What can hang from each mark
mitiv: bepa zifig
zolidib: bepa nupel
zifig: mitiv
telal: bepa mitiv nupel tavo
tavo: mitiv nupel telal
nupel: mitiv tavo

Each row was made from one small tree. Brackets hold a mark, then the marks that hang from it, in alphabetical order. Every link used is in the known rows. Write each row's tree.
Known rows
(tavo nupel (telal bepa mitiv)): [ 3.87  1.35  3.11 -0.92 -4.28 -0.71  0.51 -2.68  0.81 -4.28 -1.66 -2.84
  0.40 -2.80 -3.08  2.11  0.04 -1.46  4.79 -2.36 -2.67  1.49]
(nupel tavo): [-0.04 -0.51  2.35 -0.63  0.57  4.75 -0.26  0.81 -1.64 -1.64 -0.35  0.42
  0.28 -4.44 -0.60 -0.28  1.34 -3.28  0.42 -0.90 -0.69  1.63]
(telal bepa tavo): [ 0.78 -0.86  4.10  0.97 -2.04  3.18  0.71 -1.48 -0.21 -0.35 -0.91  0.16
  0.91 -2.35 -0.25  2.33  0.94 -3.38 -1.41 -1.26 -1.16  2.50]
(tavo nupel): [ 1.04  0.80  2.67 -1.15 -1.84  1.81 -0.47 -0.19 -1.65 -1.88 -1.12 -0.14
  0.02 -2.35 -1.66  1.42  2.19 -3.93  4.70 -1.74 -1.91  2.09]
(telal bepa (tavo (mitiv zifig) nupel)): [ 2.18  2.67  4.25  0.92 -3.26  2.20 -1.73 -1.87 -2.71 -4.29 -2.36  0.77
  3.41 -2.27 -2.90  5.05  2.37 -3.06  1.87 -1.46 -2.74  2.79]
(telal tavo): [ 0.49 -0.48  2.71 -0.23 -0.25  3.65  0.51 -1.03 -1.01  0.05 -1.76  1.12
 -0.30 -2.43 -0.13  0.95  2.51 -3.39 -1.56 -1.36 -0.73  2.19]
(telal nupel): [-0.12 -0.22  4.99 -0.90 -2.46  2.75  0.04  0.22 -0.82 -0.52  0.24 -0.24
 -0.72 -0.85 -0.97 -1.18  0.45 -4.06  2.88  0.54 -0.21  2.10]
(telal bepa mitiv (tavo nupel)): [ 1.25  0.44  3.04 -1.62 -3.09  0.92  1.52 -3.05 -0.48 -2.83 -2.58 -1.14
  0.95 -3.33 -1.53  3.67  0.05 -1.88 -0.45 -2.88 -2.90  2.85]
(zolidib bepa nupel): [ 1.43  0.16  1.01  1.55 -0.78  3.68  1.00 -2.23  0.75  1.34 -1.19  0.23
  0.29 -1.99  0.70 -0.17  2.76 -0.78  1.48 -0.88  1.50  2.83]
(telal (mitiv bepa zifig)): [-0.95  0.83  3.15  0.61 -2.82 -0.12 -0.08  0.64 -0.77 -0.87  0.05  0.24
  0.94  0.81 -2.08  0.58  1.49 -0.49 -3.96 -1.18 -1.85  2.15]
(telal bepa nupel): [ 0.25 -0.65  6.37  0.37 -3.83  2.67  0.10 -0.26  0.50 -1.12  1.02 -1.01
  0.25 -0.94 -0.94  0.01 -0.91 -3.79  3.04  0.96 -0.76  2.75]
(tavo mitiv nupel (telal bepa)): [ 5.07  2.49  3.79  0.39 -4.22  0.13 -1.27 -1.55 -0.30 -4.71 -2.38 -2.17
  2.18 -2.52 -3.96  2.94  1.89 -3.61  7.74 -1.12 -2.90  1.13]
(zolidib bepa (nupel mitiv)): [ 1.82  0.20  0.44  0.57 -0.70  4.31  1.45 -2.45  0.25  0.48 -0.18 -0.38
 -0.35 -4.55  0.46 -0.69  2.93  0.10  1.60 -0.11  1.45  3.01]
(telal bepa (nupel mitiv)): [ 1.15 -0.71  6.18 -0.45 -4.06  2.98  0.77 -0.55 -0.32 -1.94  2.04 -1.23
 -0.72 -3.35 -0.96 -0.31 -1.22 -3.67  4.11  1.83 -0.37  2.79]
(mitiv bepa zifig): [-0.69  0.37  3.90  1.64 -2.38  1.17 -1.26  2.23 -1.19 -0.59  1.54  0.95
  0.74  1.08 -1.86  0.21  2.42 -1.75 -2.23 -0.36 -1.59  1.78]
(tavo nupel (telal mitiv)): [ 3.38  1.82  1.60 -2.22 -2.71 -0.21  0.69 -1.94 -0.26 -4.26 -2.72 -2.26
 -0.26 -2.63 -3.04  1.26  1.47 -2.14  4.29 -2.83 -2.15  1.05]
(zolidib (nupel (tavo mitiv telal))): [ 4.28  1.01  0.67  1.16 -0.16  3.63 -0.60 -0.72 -0.88 -2.83 -1.31 -1.03
  0.99 -5.12 -3.22 -1.03  2.75 -0.95  3.01 -1.47 -0.13  0.67]
(tavo nupel (telal (mitiv bepa))): [ 3.00  1.02  2.36 -2.19 -3.76 -1.47  0.44 -0.43  0.02 -2.85 -1.87 -2.68
 -0.73 -0.40 -3.57  1.19  0.85 -2.01  2.32 -2.31 -3.18  0.44]
(mitiv bepa): [-0.52 -1.04  3.72  0.40 -2.04  1.48  0.03  1.82 -0.26  0.84  0.24 -0.16
 -0.09  0.33 -1.22 -0.06  1.84 -3.10 -0.68 -0.44 -1.78  1.36]
(zifig mitiv): [-0.58  0.33  2.88 -0.50 -1.35  2.08 -1.33 -0.95 -1.13 -0.51 -0.76  0.72
  1.28 -1.60 -0.83  0.19  2.97 -4.72  0.88  0.97 -0.22  2.88]
(tavo (mitiv bepa zifig) nupel): [ 0.72  2.30  4.00  0.83 -3.61  0.16 -2.52  1.56 -2.97 -2.60 -0.72  0.43
  2.06  0.25 -3.49  2.64  3.63 -2.34  2.43 -0.71 -3.16  1.42]
(tavo mitiv nupel): [ 1.15  1.68  3.17 -0.82 -2.38  1.02 -0.79 -0.50 -2.17 -2.85 -2.39 -0.25
  1.63 -2.35 -2.53  2.89  2.97 -4.27  5.18 -1.24 -2.54  1.62]
(zolidib bepa (nupel (mitiv zifig) tavo)): [ 2.02  1.25  0.18  1.01  0.86  6.40 -0.04 -2.02 -2.16 -1.84  1.01  0.81
  0.54 -6.52  0.49 -0.59  2.86  1.22 -0.71 -0.60  1.49  2.97]

Write each row's tree
[ 0.00  0.51  5.60 -0.23 -2.92  3.34 -0.14 -0.63 -1.89 -4.11  0.97 -0.30
  1.74 -3.04 -2.04 -0.26 -2.04 -1.04 -1.42  0.16 -1.01  2.79] | (telal bepa (mitiv zifig) (nupel tavo))
[ 2.62  2.57  3.65 -0.45 -3.15  2.83 -1.13 -0.14 -1.32 -4.10  1.91 -0.48
 -1.45 -3.33 -2.88 -1.58  1.22 -3.06  4.10  1.35  0.14  1.66] | (tavo (telal (nupel (mitiv zifig))))
[ 0.47  1.35  2.78 -0.89 -3.17  0.86 -1.42  1.26 -2.91 -2.83  1.48  0.00
 -0.69 -2.24 -2.44  1.18  2.66 -2.01  1.76 -0.49 -2.42  1.81] | (tavo (nupel (mitiv bepa zifig)))
[ 0.66 -0.21  2.27 -2.45 -2.65  0.24  1.25 -0.83 -1.58 -1.26 -3.19 -0.74
 -0.35 -0.76 -2.09  2.60  0.97 -2.08 -2.68 -2.96 -3.42  1.55] | (telal (mitiv bepa) (tavo nupel))
[ 0.35  1.15  2.49 -1.34 -2.50 -0.07 -0.08 -0.81 -2.12 -2.18 -1.93  0.23
  0.39 -0.36 -2.51  2.36  1.71 -1.10 -4.11 -2.73 -3.21  2.07] | (telal (mitiv bepa zifig) (tavo nupel))
[ 1.51 -0.26  0.27  0.86  0.91  6.14  0.45 -1.41 -0.38 -0.08 -1.05  0.22
  0.54 -4.21  0.98 -0.74  1.60 -0.42  0.19 -1.16  0.95  2.47] | (zolidib bepa (nupel tavo))
[ 1.10  0.80  5.26  0.18 -3.17  4.14 -0.14 -1.40 -1.84 -2.77  1.35  0.19
 -0.06 -3.49 -1.13  1.10  0.08 -2.54 -0.44  1.22 -0.28  3.29] | (telal bepa (nupel (mitiv zifig)) tavo)
[ 2.85 -0.20  1.30 -1.37 -0.95  3.42 -0.42  1.49 -1.09 -2.89  0.74 -1.48
 -1.79 -4.26 -1.94 -1.58  1.45 -2.40  0.78 -0.12 -1.73  0.13] | (nupel (mitiv bepa) (tavo telal))
[-0.52 -0.28  4.27 -1.10 -1.78  4.45 -1.32  2.43 -3.38 -2.80  2.64  0.08
 -1.20 -2.66 -1.69 -1.74  0.13 -2.48 -0.48  1.66 -1.12  1.49] | (telal (nupel (mitiv bepa zifig) tavo))
[ 3.66  1.98  5.22  0.78 -4.75  2.76 -1.11 -1.01 -0.32 -4.42  2.67 -1.41
 -0.29 -3.34 -2.94 -0.62  0.11 -2.24  4.39  1.47 -0.03  2.22] | (tavo (telal bepa (nupel (mitiv zifig))))
[ 0.57 -1.81  0.85  0.05  0.09  3.97  0.35  1.38 -1.83 -1.00  2.00 -0.58
 -1.69 -4.80 -1.42 -1.99  1.22 -0.13 -1.18 -0.54 -0.43  1.25] | (zolidib (nupel (mitiv bepa) tavo))
[ 1.30  1.82  4.61  2.19 -2.61  2.70 -1.03 -1.52 -1.78 -2.12 -1.39  1.44
  3.58 -1.90 -1.99  3.74  2.56 -2.56 -1.83 -0.73 -1.25  2.77] | (telal bepa (tavo (mitiv zifig)))
[ 0.12 -1.23  1.22  0.79 -1.78  1.37  0.84  1.01 -0.17  0.56  2.15 -0.81
 -1.80 -2.40 -1.69 -1.57  2.26 -0.07 -0.28 -0.50 -0.44  1.58] | (zolidib (nupel (mitiv bepa)))
[ 1.62  1.76  3.51 -0.52 -3.16  1.04  0.21 -2.85 -1.72 -3.75 -2.06 -0.11
  1.69 -2.95 -2.04  3.97  0.77 -0.69 -1.71 -3.01 -2.54  3.08] | (telal bepa (mitiv zifig) (tavo nupel))
[-0.44  0.77  3.37  0.55 -2.35  1.49 -1.07  1.65 -2.03 -1.12  2.29  0.56
 -0.30 -1.59 -1.60 -0.34  2.63 -1.46 -1.52  0.30 -1.41  2.04] | (nupel (mitiv bepa zifig))
[ 0.14  1.32  2.26 -0.39 -1.03  2.09  0.55 -2.01 -1.58 -1.45 -1.74  1.12
  1.05 -2.35 -1.24  1.45  2.29 -0.91 -5.44 -2.45 -0.84  2.89] | (telal (mitiv zifig) tavo)
[ 3.94  1.51  6.20  0.80 -4.74  1.25 -0.69 -0.80  0.56 -3.15 -0.78 -2.12
  1.63 -0.81 -3.41  0.78  0.14 -4.59  6.00  1.04 -1.37  1.50] | (tavo mitiv (telal bepa nupel))
[ 2.51  2.64  4.87  1.00 -4.39  0.55 -2.44  1.57 -1.05 -3.08  0.07 -0.91
  0.75  1.77 -4.47 -0.21  1.86 -3.31  2.32  1.34 -1.65  0.48] | (tavo (mitiv bepa zifig) (telal nupel))
[ 4.54  2.88  3.10  0.05 -3.75  1.37 -1.78 -1.55 -1.02 -5.75  1.15 -1.03
  0.23 -4.96 -3.38  1.78  1.85 -1.57  6.41 -0.99 -1.95  2.07] | (tavo (nupel (mitiv zifig)) (telal bepa))
[ 1.18  1.86  1.20  2.26  0.00  4.07 -1.78  0.22 -2.97 -2.78  0.18  1.24
  2.12 -4.64 -2.78 -0.18  3.15  0.27  0.03 -1.27  0.35  2.05] | (zolidib (nupel (tavo (mitiv zifig))))
[-0.74 -1.17  4.36 -2.03 -3.07  1.49  1.42 -0.18 -0.71  0.49 -1.89 -0.77
 -1.18  1.09 -1.45  0.73 -0.59 -2.89 -4.72 -0.37 -1.72  1.74] | (telal (mitiv bepa) nupel tavo)
[-0.36  0.43  4.71 -0.35 -3.61  2.08 -1.07  1.74 -1.97 -1.58  3.12  0.01
 -1.20 -0.82 -2.01 -0.81  1.10 -2.23  0.60  2.01 -0.94  2.08] | (telal (nupel (mitiv bepa zifig)))
[ 1.28  0.32  1.36  1.33  0.32  4.07 -0.14  0.13 -1.82 -2.00 -0.80  0.12
  1.37 -4.80 -2.06 -0.56  2.77 -1.21  1.39 -1.20 -0.03  1.56] | (zolidib (nupel (tavo mitiv)))
[ 1.19  0.74  0.23  1.06  0.98  5.58 -0.76 -0.49 -2.63 -2.29  2.45  1.09
 -0.36 -7.31 -1.39 -1.87  2.41  1.27 -0.71 -0.97  0.95  2.46] | (zolidib (nupel (mitiv zifig) tavo))
[ 0.28 -0.30  0.91  1.45 -0.48  3.91 -0.96  1.29 -2.71 -1.69  3.44  0.71
 -0.78 -4.60 -1.85 -1.94  1.88  1.20 -2.28 -0.68  0.05  1.67] | (zolidib (nupel (mitiv bepa zifig) tavo))
[-0.26  0.95  6.44  0.29 -4.78  0.95  0.29 -1.18 -0.20 -2.93  0.93 -0.78
  1.73 -0.83 -2.12  0.43 -0.91 -1.08  0.09  0.42 -0.87  3.32] | (telal bepa (mitiv zifig) nupel)
[ 0.15  1.19  1.92 -0.49  0.05  5.53 -1.08  0.63 -3.35 -3.86  1.79  1.13
  0.14 -6.64 -1.19 -0.58  2.17 -2.09 -0.46 -0.21 -0.10  2.44] | (nupel (mitiv zifig) tavo)
[ 2.70  2.50  2.27 -1.06 -4.05 -1.37 -1.00 -0.13 -0.83 -3.99 -1.08 -1.41
  0.11 -0.05 -3.93  1.13  1.87 -0.59  1.45 -2.48 -3.26  0.92] | (tavo nupel (telal (mitiv bepa zifig)))
[ 0.33 -0.28  2.56 -1.99 -2.71  0.74 -0.05  1.12 -1.90 -2.12  0.20 -1.05
 -1.39 -2.62 -1.84  0.98  1.82 -2.61  3.60 -0.62 -2.86  1.46] | (tavo (nupel (mitiv bepa)))
[ 3.86  2.64  3.96  1.94 -2.04  3.51 -2.34 -0.23 -1.27 -5.11 -0.40 -0.33
  2.94 -3.67 -3.22  1.42  2.06 -2.31  1.74 -0.37 -1.59  1.35] | (nupel (tavo (mitiv zifig) (telal bepa)))
[ 0.07 -0.11  3.25  0.34 -2.07  1.52 -0.18  0.80 -1.67  0.38 -2.56  0.59
  1.10  0.26 -1.65  2.20  3.12 -3.68 -3.27 -0.52 -2.47  1.21] | (telal (tavo (mitiv bepa)))
[ 3.61  3.32  2.86  0.40 -3.90 -0.51 -3.06  1.08 -2.00 -4.37 -1.10 -0.97
  1.60  0.55 -4.76  2.34  3.38 -2.70  4.27 -0.96 -3.39  0.52] | (tavo (mitiv bepa zifig) nupel telal)
